Known rows, with every way that one mark hangs from another
J461{J191{J225 J815 J907}}: [-1.29  2.74  4.07 -0.43 -0.50 -1.11 -2.64  3.06  0.78 -1.03  2.80  2.80
  6.68  2.48 -0.40  4.00  0.81 -1.57]
J620{J191{J225 J907{J461}}}: [-0.97  2.38  2.57 -1.37 -0.77 -1.58 -2.67  2.68  0.25 -0.50  1.63  1.64
  5.28  0.69 -0.94  2.69  0.47 -0.40]
J620{J191{J225{J461} J815 J907}}: [-1.77  2.57  2.59 -1.51 -1.57 -1.43 -3.37  3.19  1.91 -1.01  3.55  1.34
  7.18  0.70 -0.45  3.99  1.86 -0.85]
J225{J191{J620 J907{J461}}}: [-3.16  3.99  2.76 -1.95  0.01 -0.39 -1.41 -0.08 -2.08  0.50  2.16  1.72
  4.07  1.48  0.06  2.25  0.67  1.08]
J191{J225 J620 J815 J907{J461}}: [-2.23  3.73  5.06 -3.31 -2.08 -1.54 -3.68  1.57  1.25  0.14  2.64  3.67
  6.70  3.59  0.09  3.22 -0.40 -1.70]
J907{J461}: [-1.02  1.83  1.15 -0.50  0.33 -0.93 -0.24  0.83 -0.93  0.76  0.22  0.29
  0.58  0.44 -0.77  0.93 -0.66  0.57]
J461{J191{J225{J907} J620 J815}}: [-3.70  3.57  3.31 -0.11 -0.71 -0.64 -2.01  2.64  1.52 -0.57  4.70  2.31
  6.26  0.37  0.05  3.83  1.22  0.08]
J225{J461{J191{J907{J620}}}}: [-2.39  2.75  2.55  0.21 -0.08 -0.26 -1.10  2.12 -3.87  0.90  1.43  1.35
  3.54  0.66 -1.52  3.72  0.07  0.47]
J225{J191{J620 J815 J907}}: [-2.61  2.37  3.28 -2.80 -0.89  0.69 -2.08 -0.47  0.80 -0.88  2.77  2.26
  5.03  1.93  1.03  2.31  1.08 -0.50]
J815{J191{J225{J461} J907}}: [-0.57  3.92  0.84 -0.32  0.06 -1.59 -1.78  0.84 -1.79  0.32  2.21  0.89
  5.55  1.48 -1.75  2.31  2.80  0.99]
J225{J191{J620 J815}}: [-2.87  2.05  2.22 -1.83 -0.30  0.85 -0.73 -0.29  1.55 -0.70  3.05  1.73
  3.75  0.49  0.73  1.38 -0.40  0.54]
J461{J191{J620}}: [-1.93  1.27  2.07  0.28  0.36  0.46 -0.02  1.41  0.19 -0.77  1.98  1.97
  1.40  0.01  0.41  1.86 -1.02  0.33]
J620{J191{J907}}: [ 0.13 -0.61  0.95 -1.21 -0.71  0.40 -1.52  0.85  0.64 -1.68  0.43  0.57
  2.01 -0.34  0.27  1.47  1.33 -0.94]
J815{J191{J225 J620 J907{J461}}}: [-1.16  4.09  3.10 -2.40 -0.54 -1.07 -2.38  0.16 -0.88  0.01  1.85  3.40
  5.69  2.75 -1.43  2.10  0.30  0.29]
J815{J191{J225}}: [ 0.52  1.74  0.12 -0.04  0.66 -0.49 -0.49  0.05  0.09 -0.29  1.26  1.31
  3.44  0.50 -1.66  0.15  0.36  0.93]
J191{J225{J907} J815}: [-1.74  2.24  1.28 -0.41 -1.05 -1.06 -1.98  1.31  1.31  0.21  2.75  0.30
  4.88  0.34 -0.43  1.92  2.34 -0.38]
J907{J225{J191 J461}}: [-2.67  4.60  0.50  1.53  1.88 -2.59  0.20  1.86 -2.79  1.33  3.33 -0.66
  3.52 -0.26 -1.61  1.63  0.46  3.35]
J225{J907}: [-1.12  0.96 -0.64  0.42 -0.05 -0.16 -0.27 -0.11 -0.88  0.36  0.88 -1.26
  0.47 -0.98 -0.18  0.64  2.73  0.62]

Rows
[-1.96  2.97  5.65 -1.41 -0.50 -1.52 -2.58  2.76  0.36 -1.29  2.98  3.88
  5.22  3.14 -0.17  3.90 -1.17 -1.34] : J461{J191{J620 J815 J907{J225}}}
[-2.06  2.57  4.60 -3.75 -1.93 -0.52 -2.88  0.65  0.80 -0.29  1.54  2.95
  3.89  3.09  0.52  2.96 -0.28 -1.75] : J191{J620 J815 J907{J461}}
[-0.65  3.35  2.16 -1.14  0.22 -1.61 -1.38  0.39 -4.48  1.04  0.83  1.76
  4.17  1.83 -3.38  1.81 -0.52  1.30] : J815{J191{J907{J225{J461} J620}}}
[-3.67  4.33  3.33 -1.98 -1.59 -1.48 -2.64  1.58  1.11  0.67  3.73  1.93
  5.83  1.23 -0.47  2.94  0.84  0.02] : J191{J225{J907{J461}} J620 J815}
[-1.07  0.85  2.90 -0.40 -0.21  0.66 -1.05  1.14 -2.84  0.00  0.06  2.40
  2.68  1.05 -1.15  2.42 -0.97 -0.65] : J461{J191{J907{J620}}}
[-2.62  3.71  5.62 -0.98  0.58 -1.89 -1.23  3.80 -1.97  0.50  1.69  3.41
  4.43  1.97 -2.97  3.35 -4.48  0.37] : J907{J225 J461{J191{J815}} J620}
[ 0.03  0.95  2.81 -1.34 -0.78 -1.30 -1.77  0.54 -2.95  0.93 -0.66  2.15
  2.71  2.36 -1.76  0.89 -2.04 -0.76] : J191{J907{J225 J620}}
[-4.54  4.21  4.10 -1.01 -0.19 -0.44 -1.35  2.51  0.00 -0.44  3.79  1.70
  4.04  0.31 -0.43  4.37  0.76  0.52] : J225{J907{J461{J191{J620 J815}}}}
[-1.61  2.80  0.37 -0.57 -0.26 -0.10 -1.11 -0.62 -0.11 -0.20  2.87  1.23
  4.19 -0.18 -1.01  0.89  2.10  1.40] : J815{J191{J225{J907} J620}}
[-3.22  3.20  1.67  0.96  0.50 -0.48 -0.09  2.31 -0.84  0.06  3.26  1.09
  2.20 -0.52  0.08  3.09 -0.06  1.50] : J225{J461{J191{J620}}}
[-2.48  3.48  3.38 -0.18 -0.09 -1.03 -1.84  3.08 -0.82 -0.69  3.04  1.09
  4.69  1.44 -0.35  4.92  1.97 -0.47] : J225{J461{J191{J815 J907}}}
[-1.35  2.98  5.49 -3.11 -1.21 -2.01 -2.85  1.76 -2.19  0.96  0.34  3.26
  4.78  3.78 -2.42  2.64 -2.90 -1.12] : J191{J815 J907{J225 J461 J620}}
[-1.52  4.16  1.69 -1.21 -0.77 -1.08 -2.24  0.28 -1.03  0.23  3.12  2.21
  5.97  1.74 -0.96  2.43  1.91  0.82] : J815{J191{J225{J461} J620 J907}}
[-0.85  4.08  3.82 -2.44  0.31 -2.03 -1.82  0.37 -2.24 -0.15  1.30  3.19
  3.83  3.08 -1.95  1.91 -0.87  0.71] : J815{J191{J620 J907{J225 J461}}}
[-4.37  3.52  2.36  0.27 -0.16 -0.07 -0.95  2.58 -2.37  0.73  3.14  0.48
  4.34 -0.85 -1.81  4.28  1.11  1.14] : J225{J461{J191{J815}} J907{J620}}
[-3.17  4.20  4.23 -1.86  0.68 -1.54 -1.05  1.67 -2.44  1.31  1.99  2.46
  5.21  1.61 -2.84  1.96 -3.65  1.59] : J907{J225{J191{J815}} J461 J620}
[-2.13  2.18  1.68 -1.44 -0.25  0.57 -1.17 -0.83 -0.97 -0.16  2.04  1.47
  3.44  0.96  0.90  1.40  1.35  0.56] : J225{J191{J620 J907}}
[-1.20  2.50  4.62 -2.66 -0.57 -2.32 -2.95  3.25  0.65 -1.38  1.81  2.21
  5.04  1.88 -1.37  3.53 -0.79 -1.06] : J620{J191{J815 J907{J225 J461}}}
